Known rows, with every way that one mark hangs from another:
(tavo (degev gomat) (lika fifomo vemo vuzib)): [  1 -30  -2  22  39 -55   5   0   6  42  11   7 -12  17  49  28  10  -7
 -24 -50  -2  15  13  -3  -9   7 -17   7   8 -12   6  23  43  20 -22  23
 -10  12  17  21   0  30  23 -39  -6  -9 -19 -37 -42   9  14  37 -11  -1]
(gomat (degev (tavo (lika (fifomo dubi) gezomiv vuzib)))): [  4  -3  -5   6  41 -49 -27  -7  35   8   3  33   3   6   9   5   6   3
 -25 -56 -33  20  43   0   2  11  11  -1  12 -21   0  26  33  10 -11   4
  -2   2   9  21  22  13  23 -12 -10  10 -14   8 -35 -25  27  -1   3  19]
(degev gomat (tavo lika)): [  3 -12 -33  34  62 -48 -26  13   7  -3   5  36 -15   9  64  33  27  -7
  -2 -58 -13  16  53 -15   3   2  42   0  36 -25 -27  26  24  17 -28  -4
  -7   6 -28  58  36  28  36 -21  14  24 -20  18 -15 -15  31  32  17  10]
(gomat (degev (tavo (lika (fifomo dubi) vuzib)))): [  8  -3  -6  10  46 -52 -26  -6  43   6   7  31   5   4  13   6   9   2
 -22 -58 -34  21  41  -2   4   6  16  -1  12 -23   2  25  29  10  -7   0
  -1   2  10  25  29  10  25 -20 -10   9 -15  10 -31 -29  29   2   0  11]
(vemo (lika (fifomo dubi) gezomiv vuzib)): [  3  -6 -10  11  37 -34 -15   6  10  27  -5  14  13  -5 -23 -11 -11  11
 -16 -22 -48  15  20   6   4   8  12  -3  11 -16 -22  31  39   7 -15  27
  -8  27  14 -17   1  16  41 -10 -17   8 -36  -1 -44  -2   3  31 -13  24]
(vemo (lika vuzib)): [ 18  -3 -21  24  56 -32 -21   0  27  22   1  11   6   4   5 -11  -1   6
  -8 -36 -42  15  12  -1   6 -10  29   5  22 -17 -25  32   7   0   0  17
  -3  25   9   2  37  12  43 -21  -7   0 -36  13 -33 -27   2  18 -14   4]
(dubi fifomo): [ 40  -8  -8  17  57 -43 -22  16  27  -4   7  10  29   3  11  22  18   8
  -3 -44 -48  16  13   5  -3 -14  35   0  11 -21 -16  36  17   3   1  19
   4  16 -28  37  43  21  29  -8  32  13 -21  19 -11 -21  18  10   6  -9]
(vuzib (lika gezomiv tavo vemo)): [ 19 -18  -5   8  52 -28 -18  24   7  12 -12   9 -21 -23  21   1  14  -6
 -19 -47 -40  19  35  -7  -5   8   6  13  24  -5 -35  19  12   4   1  32
  -7  25   1  -1  -1  32  18  22   2 -22 -18  31 -51 -15   2 -18  -1   9]
(tavo degev (lika fifomo gezomiv)): [ 16  -7  13  12  34 -51   6   4  -8  22  11  28  -3  15  20  43  14  -1
  -9 -43 -11  25  19  10 -25   3  -6  12  -3 -10  15  36  43   8 -33  19
  -4  14  19  12 -10  35  23 -10  -7  16 -16 -35 -42   3  10  35   6   0]
(vopomu (lika gezomiv (tavo degev) vemo vuzib)): [-17 -24  -1  -1  51 -34 -19   9  18  39 -11  -1  -2   2   5  -3  -2   6
 -35 -46 -26  15  12   0  -4  21  -3   9   1   0 -13  12  23   6   5  26
 -14  33  10 -34 -10  33   7 -20  26  -4  -9  13 -46 -11  15  -4 -11  18]
(tavo (lika gezomiv vemo vuzib)): [  5 -32   1   2  42 -47 -13   9  11  51   0  10 -13  13  22  -8   8  -2
 -28 -40 -18   5   8  -2  -6  10   7  12  16  -3 -13  24  12   3 -22  29
 -12  30   8   2   4  29  17  -5  32 -13 -19 -28 -58  -2  -5   7   1  12]
(fifomo dubi (lika (tavo degev) vuzib)): [ -8   6   6  19  49 -57  -8  -5  40   1  -1  23   1 -39 -33   1  -7   8
 -32 -39 -25  17  11  -9  -7  19   1  -6   4 -22 -12  13  32  18   3  12
 -11  46   5   7   8  34  21 -25  17  15 -17   3 -63 -24  34  20 -11   4]
(gomat degev): [ 31 -14 -12   8  44 -41 -33 -18  48  -6   5  25  16  14  10  11   6   3
 -16 -57 -47  26  33  -1  -1 -15  13   4  15 -25  11  26   3  -1  12   3
  11   7   5  29  41  -3  25  -9 -23   9 -21  18 -34 -48  16  -8   2  -2]
(lika fifomo gezomiv (tavo (degev gomat)) vemo vuzib): [-47 -15   5   4  19 -24  -2  -2 -11  47 -16  -7   2   1  -2 -13 -16   5
 -65 -45 -29   8  28  15  -6  34 -50  -6   6  -6 -25  11  56  26 -21  46
 -20  10  15  -2 -36  39   0  -5  -4 -27 -13   0 -49  12  16 -11 -17  30]
(vuzib (lika (fifomo dubi) gezomiv (tavo degev) vemo)): [ 11 -13   7   7  42 -36  -4  27   2  10  -7   8 -14 -33   4  11   8  -2
 -24 -44 -40  23  35  -2  -9  20 -12   7   8  -8 -24  18  43  15  -6  35
  -9  25  14 -14 -27  33  18  12 -16 -16 -17  20 -55  -1  11  -2  -6  10]
(vopomu (lika fifomo gezomiv tavo vemo vuzib)): [-20 -28   8  -8  42 -34 -17  19  12  51 -13  -3   2  -1  -4  -3  -4   8
 -40 -33 -41  12  23   6   2  26  -1   4   0   2 -13  12  35  10   1  29
 -19  43   7 -33 -16  30  10 -18  21  -6 -18   9 -38   5  15  -3 -17  22]
(mifa gezomiv (gize (lika fifomo))): [ -9   6  -8  -1  46 -26 -28 -13  37  -4  11  31  14  16  13  23   6   9
  -6 -45   2  13  12   9   5  -5  32  27  -1 -17 -12  15  27   7  22  12
  -1  15   5  22  -4  41  37   7  16  40 -15   7 -50   9  20  20  23 -12]
(vemo (lika (fifomo dubi) (tavo (degev gomat)) vuzib)): [-13   8 -14  32  43 -33  -8  -5  10  15   0   9   5 -12 -17   1  -8   7
 -23 -36 -38  19  28  -1   2   6  10  -5   9 -20 -16  27  48  17 -10  19
 -13  21  22  -8  -2  25  38 -31 -32  14 -32  19 -28 -11  20  33 -18   5]
(fifomo (lika tavo vemo)): [  8 -15   6  10  54 -39 -10  16  20  22 -11  20  -6 -24  22  15   1   0
 -37 -41 -39  17  16  -8  -2  -1   5   8  15 -10 -17   9   1   8   8  21
 -10  51  -9  16  16  34  19  -9   4  -7 -21  -4 -44 -23  19 -11  -5   2]
(gezomiv (lika (tavo degev) vemo vuzib)): [ -7 -20  -2  13  48 -41  -7   0   6  28   6   9 -11 -16  40  10  10   1
 -42 -52 -25  20  29  -2  -3  -5   4   7  10  -9 -34  10  15   9 -21  25
 -17  33   3  -5   2  32   3 -25  28 -15 -12  -6 -16 -37  18  15 -13  -5]
(gezomiv (lika fifomo tavo vemo vuzib)): [-10 -26   6   4  40 -40  -5   9   1  39   3   6  -7 -19  33  10   7   3
 -46 -39 -39  17  41   4   3   0   5   1   8  -7 -34   9  26  14 -25  28
 -21  43   0  -4  -5  29   6 -23  21 -18 -21 -10  -7 -21  18  15 -19  -1]
(vuzib (lika fifomo tavo vemo)): [ 22 -14   4  11  53 -34  -8  31  14  16  -5   2 -15 -27  23  11  16  -5
 -19 -45 -47  21  36  -4  -1   7   7   9  18  -8 -27  19  20  10   4  27
  -8  32   7   4   4  25  23   3 -12 -23 -24  28 -37  -9  10 -11 -14  -5]
(fifomo dubi (lika gezomiv (tavo degev) vemo vuzib)): [-19 -13   9   6  39 -50  -7   5  23  23 -13  17  -1 -38 -27 -10 -16   7
 -49 -36 -27  12   7  -8  -6  28 -21  -2   3 -13 -20   6  35  19  -2  32
 -16  46   6 -13 -19  39  13 -10  16  -5 -13 -13 -79 -10  23   6  -9  25]
(mifa (gezomiv lika)): [ 27 -21 -10   5  44 -44 -28   1  19  10   8  42 -10  10  16  34  13   8
 -12 -48 -19  18  22  -1   1 -16  38  23  15 -20 -22  20  14  11  -7  10
  -2  42  -3   8  21  28  22   4  26  23 -16  -8 -26 -34  17  30  15  -6]
(dubi (fifomo (lika (tavo degev)))): [ 25   1   4  24  55 -43 -10  14  19  -2   1  18  16 -14  14  37  12   6
 -14 -41 -38  18  12   3  -8  -8  16   3   5 -17 -11  30  29  11   5  20
  -5  22 -24  38  33  40  26 -11  22  14 -16   3 -13 -17  28   5   1  -8]
(gize lika): [ 23 -14 -15  12  64 -40 -26  15  31   1  13  20   6   7  25  20  14   1
  14 -42 -32  22  28   2  -4 -14  46  16  12 -12 -15  28   5  -4   1  14
   0  20 -15  17  41  19  35   2  -3  11 -30  31 -41 -16  15  24   7   1]

Rows:
[  8 -37   2  -2  41 -55  -7  14  14  35  10   8   3 -21  27  11   6   5
 -34 -35 -42  18  29  -1   5  -2  11  -1   7 -13 -30  10  27  12 -23  27
 -14  47  -3  -9   0  15  15 -28  26 -12 -24 -22 -25 -18  15  38 -18   5] : (gezomiv (lika (fifomo dubi) vemo vuzib))
[ 12  -3   6  15  48 -41 -16  11  15  10  -7  15  14 -12   0  14   4   8
 -23 -33 -38  10  12   7  -4   5  10  -1   9 -13 -21  29  33  13   0  28
 -10  22 -26  34  30  44  23   0  38   7 -17  -3 -21  -8  23  -1  -3   8] : (dubi (fifomo (lika gezomiv tavo vuzib)))
[-17  11  -4  19  35 -22  -7  -4  -6  26  -8  11   3  -3 -14  -3 -11   8
 -29 -32 -39  18  28  13  -4  10  -5   0   7 -10 -20  31  45  10 -18  28
 -14  15  24 -13  -8  32  30  -8 -28   3 -27   7 -30  -6   9  13 -16  18] : (vemo (lika fifomo gezomiv (tavo degev) vuzib))
[ -6   4 -13  26  36 -20  -8   1 -20  11  -8  21   2  -2   5  24  -5   4
 -19 -34 -41  24  40   6  -5  -2   4   3  11 -14 -14  31  45  10 -19  22
 -10  13  13  -3 -12  32  37  -6 -45  20 -30  14 -19  -8  11  23  -3  14] : (vemo (lika fifomo gezomiv (tavo (degev gomat))))
[  9  -7  -5  20  50 -41 -10  -3  -2  -3  11  26  -7 -18  37  39  19   2
 -20 -52 -28  30  45  -1 -12 -19  25   8   8 -16 -22  21  16   5 -25  10
 -10  31  -5  10   9  32  12 -17  15  15 -15   6   0 -46  24  31   2 -16] : (gezomiv (lika (tavo degev)))
[ 12 -20   1   1  55 -49 -20  14  38  31   2   5  12   7   1  13   7   8
 -10 -33 -40  18  16   5   3   9  22   1   3 -10   0  23  25   6   8   9
  -6  42   0  -9  25  12  27 -34  24  10 -26   7 -29  -6  20  25 -18   4] : (vopomu (lika fifomo vuzib))
[-25  -5  -1  13  48 -32  -9  -4  28  36  -5 -11   1  -4   2 -30  -4   4
 -56 -61 -27  10   5   1  -4  16 -20   2  10  -9 -28  10  14  12   1  33
 -13  21  21  -5   0  31   0 -21  18 -31  -8  19 -51 -27  17 -25 -18   0] : (lika (tavo degev) vemo vuzib)
[ 11 -27   2   3  51 -61 -13  14  48  25  -4  15   6 -34 -12 -11  -9   6
 -31 -33 -37  10  -3 -15   5  14   5  -3  12 -18 -20   6  14  13  10  23
  -7  57  -5  -2  16  19  25 -24  24  -8 -25 -17 -76 -15  20  17 -14  14] : (fifomo dubi (lika vemo vuzib))
[ -7 -11 -11  25  47 -42 -12 -12   2   6  10  19 -11 -11  36  24  14   1
 -28 -51 -19  23  43  -2  -6  -8  14   2  13 -17 -28  18  25  12 -26  12
 -15  23  -7  18  14  32  11 -26  24   7 -15   4  -3 -40  26  34  -8  -7] : (gezomiv (lika (tavo (degev gomat)) vuzib))
[  3 -11  -5   3  42 -43 -24  -3  32  21   1  28   0  11  28   5   6   0
 -32 -58 -34  19  39   1   3   8   2   3  15 -15  -3  24  25   8  -9   9
  -3   0   9  22  23  13  20 -10 -11  -4 -13   0 -32 -23  21 -14  -2  20] : (gomat (degev (tavo (lika fifomo gezomiv vemo vuzib))))
[ -6   8  -5  20  37 -26  -6   4 -10   9  -5  20   9 -16 -23  14  -8   9
 -20 -32 -45  25  34   5  -7   4   9   1   2 -15 -14  30  48   9 -20  24
 -11  24  21 -21 -22  30  35  -6 -40  24 -29  16 -32 -10  12  27  -2  13] : (vemo (lika (fifomo dubi) gezomiv (tavo degev)))
[-12 -19   8   2  52 -40 -10  15  26  44  -4  -7   4  -2   6   7   1   6
 -36 -44 -34  17  14   3   0  18  -2   4  -4  -2  -5  12  32  12  10  21
 -15  40  17 -28  -6  27  11 -38  12  -7 -16  11 -33  -4  24   4 -23   4] : (vopomu (lika fifomo (tavo degev) vemo vuzib))
[-12  -1  -4  -2  35 -36 -22 -24  31   1  12  32   9  -1   7  17   5  12
 -28 -44   1  12  12   5   8  -3  21  15   0 -22 -23   9  34  13   8  11
  -7  29   8  13 -17  37  27 -11  45  36  -9 -18 -37  -6  22  35  14 -16] : (mifa (gezomiv (lika (fifomo dubi) vuzib)) gize)
[-45 -15  13  -9  21 -32  -9  13   5  49 -16  -8   9 -21 -45 -38 -19  11
 -68 -35 -46   3  25  10   0  42 -27 -11   1  -6 -32   8  52  22 -20  47
 -23  34  18 -27 -44  32   0   0  15 -21 -17   9 -64  10  14 -12 -15  32] : (lika (fifomo dubi) gezomiv tavo vemo vuzib)
[-19   6  12   4  25 -25 -11   7 -11  12 -11  17   9  -7 -24   9   0   9
 -37 -36 -48  18  49  18 -12  16  -2  -4   5 -11 -14  27  43  12 -27  26
 -13  25   3   9 -19  34  11  16  -4  14 -20  21 -29  -5  17  -3   5  15] : (lika fifomo gezomiv tavo)
[-10 -15  -2   8  42 -43 -17  10   4   7  -5  17   7  -7 -14  36   3   7
 -17 -36 -34  26  39   0  -8  17  12   1  -5 -12   4  20  54  14  -6  12
 -11  34   2 -20 -23  31  22 -21   0  37 -18  21 -31  -1  29  35   2  13] : (vopomu (lika (fifomo dubi) gezomiv (tavo (degev gomat))))
[ 16 -36  -7   3  51 -47 -15   9  16  33   7  11  -4 -10  48   7  12   2
 -30 -44 -34  17  23  -3   4 -12  16   7  17 -11 -36  12   2   4 -17  25
 -10  40 -11   1  20  17  13 -23  36 -19 -21 -17 -21 -34   9  23 -13   1] : (gezomiv (lika vemo vuzib))
[-27  -2   1   4  40 -34 -19  11  13  18   2  12   4  -9 -24  -6  -5   8
 -16 -30 -32  13  41  12  -5  23  18   2   0  -7 -22  24  49  12 -18  28
 -18  19   1  -6  -3  36  21   9   2  10 -26  32 -49  10  22  20  -4  23] : (gize (lika (fifomo dubi) gezomiv tavo vuzib))
[ 14 -12   7   7  42 -30  -3  24  -3  16  -8   6 -17 -22  21  16  11  -5
 -23 -45 -39  23  36   3 -10  15 -15  11  11  -4 -24  20  35  12  -5  36
  -8  20  12  -6 -18  35  16  15 -18 -23 -17  17 -48  -1   8 -10  -9   9] : (vuzib (lika fifomo gezomiv (tavo degev) vemo))
[-17 -16   3   2  42 -33  -9  24   1  21   2  12   6 -13   1  15  -4   4
 -20 -38 -32  20  35   6  -9  14   6  12  -6  -3 -17  17  44  10 -13  36
 -15  19   4 -21 -26  38  18   9 -22   2 -20  23 -54  11  20  17   2  20] : (gize (lika (fifomo dubi) gezomiv (tavo degev) vemo))
[ 25  -5 -12  17  49 -39 -13  13  16  11   4  18  16 -11  -8  14  -1   8
  -3 -29 -55  23  24  -2   5 -11  32   0  12 -21 -13  31  27   4  -7  16
  -2  36  10  -9  12  10  48 -21 -32  20 -41  11 -29 -15   9  38  -6   2] : (vemo (lika (fifomo dubi)))
[ -6   7 -15  32  49 -33 -16 -10  12 -14   1  16   2  -1   8  20  11   2
 -23 -61 -25  24  37  -2 -13  -3   9   1  14 -23 -10  24  23  12  -8   9
  -4  12   0  30  11  31  17 -14  -6  19 -16  38 -26 -37  28   9   7 -12] : (lika (tavo (degev gomat)))
[-12  11 -15  25  43 -21 -15  -8   2  19  -8  13  -2  -1  -9 -10  -8   6
 -25 -39 -32  17  21   5  -5   4   4   4  14 -11 -26  31  27   6 -13  25
 -11  13  20 -13   2  33  29  -6 -15   5 -24  17 -36 -22   6   7  -9  15] : (vemo (lika gezomiv (tavo degev) vuzib))
[-17 -19  -2  -1  37 -22 -18  11  -3  27 -18   7   1  -8   0 -12  -2   4
 -50 -48 -44  12  28   1  -6  12  -3   6  15  -5 -31  13  11   4 -13  38
 -12  30   1  -9 -20  33   3  17  11 -12 -13  23 -50 -20   5 -28   8  18] : (lika gezomiv tavo vemo)
[  7 -23   1   0  37 -37 -19   9   8  27   2  31 -12   1  14  30   7   7
 -33 -47 -25  16  28   1   4  -5  24  21   8 -14 -25  12  27  18  -9  21
 -12  48   7  -5  -5  36  14   3  14  10 -15  -8 -23 -21  20  18   8  -3] : (mifa (gezomiv (lika fifomo tavo vemo)))
[ 14 -12   5  15  55 -42 -12  18  26  22  -5   5  13 -15  15  10   6   6
 -30 -38 -41   8   4   1   2   2  10   1  10 -12 -23  22  24  12   8  30
 -10  29 -24  28  31  39  22 -13  36  -8 -18  -1 -21 -10  22  -9 -10   2] : (dubi (fifomo (lika tavo vemo vuzib)))
[ -3 -19   1  12  42 -35  -7   7  -1  17 -15  26 -10 -17  28  26  -4  -2
 -38 -42 -28  19  21  -5  -9   6 -19   9  14  -9 -16  10  20  14  -3  27
 -10  34 -10  16  -3  43  16   1  -6  -4 -15 -14 -51 -13  18  -4   0  19] : (fifomo (lika gezomiv (tavo (degev gomat)) vemo))
[-36   5 -12  21  31 -26 -19 -22   2   9 -11  11  -3   7 -14 -13  -6   5
 -41 -52 -15  12  31   9 -14  23 -20  -5  15 -16 -23  23  39  18 -20  24
 -12   0   6  18  -3  40   7   1  16   3  -9  24 -46 -19  20   0  -2  20] : (lika gezomiv (tavo (degev gomat)) vuzib)
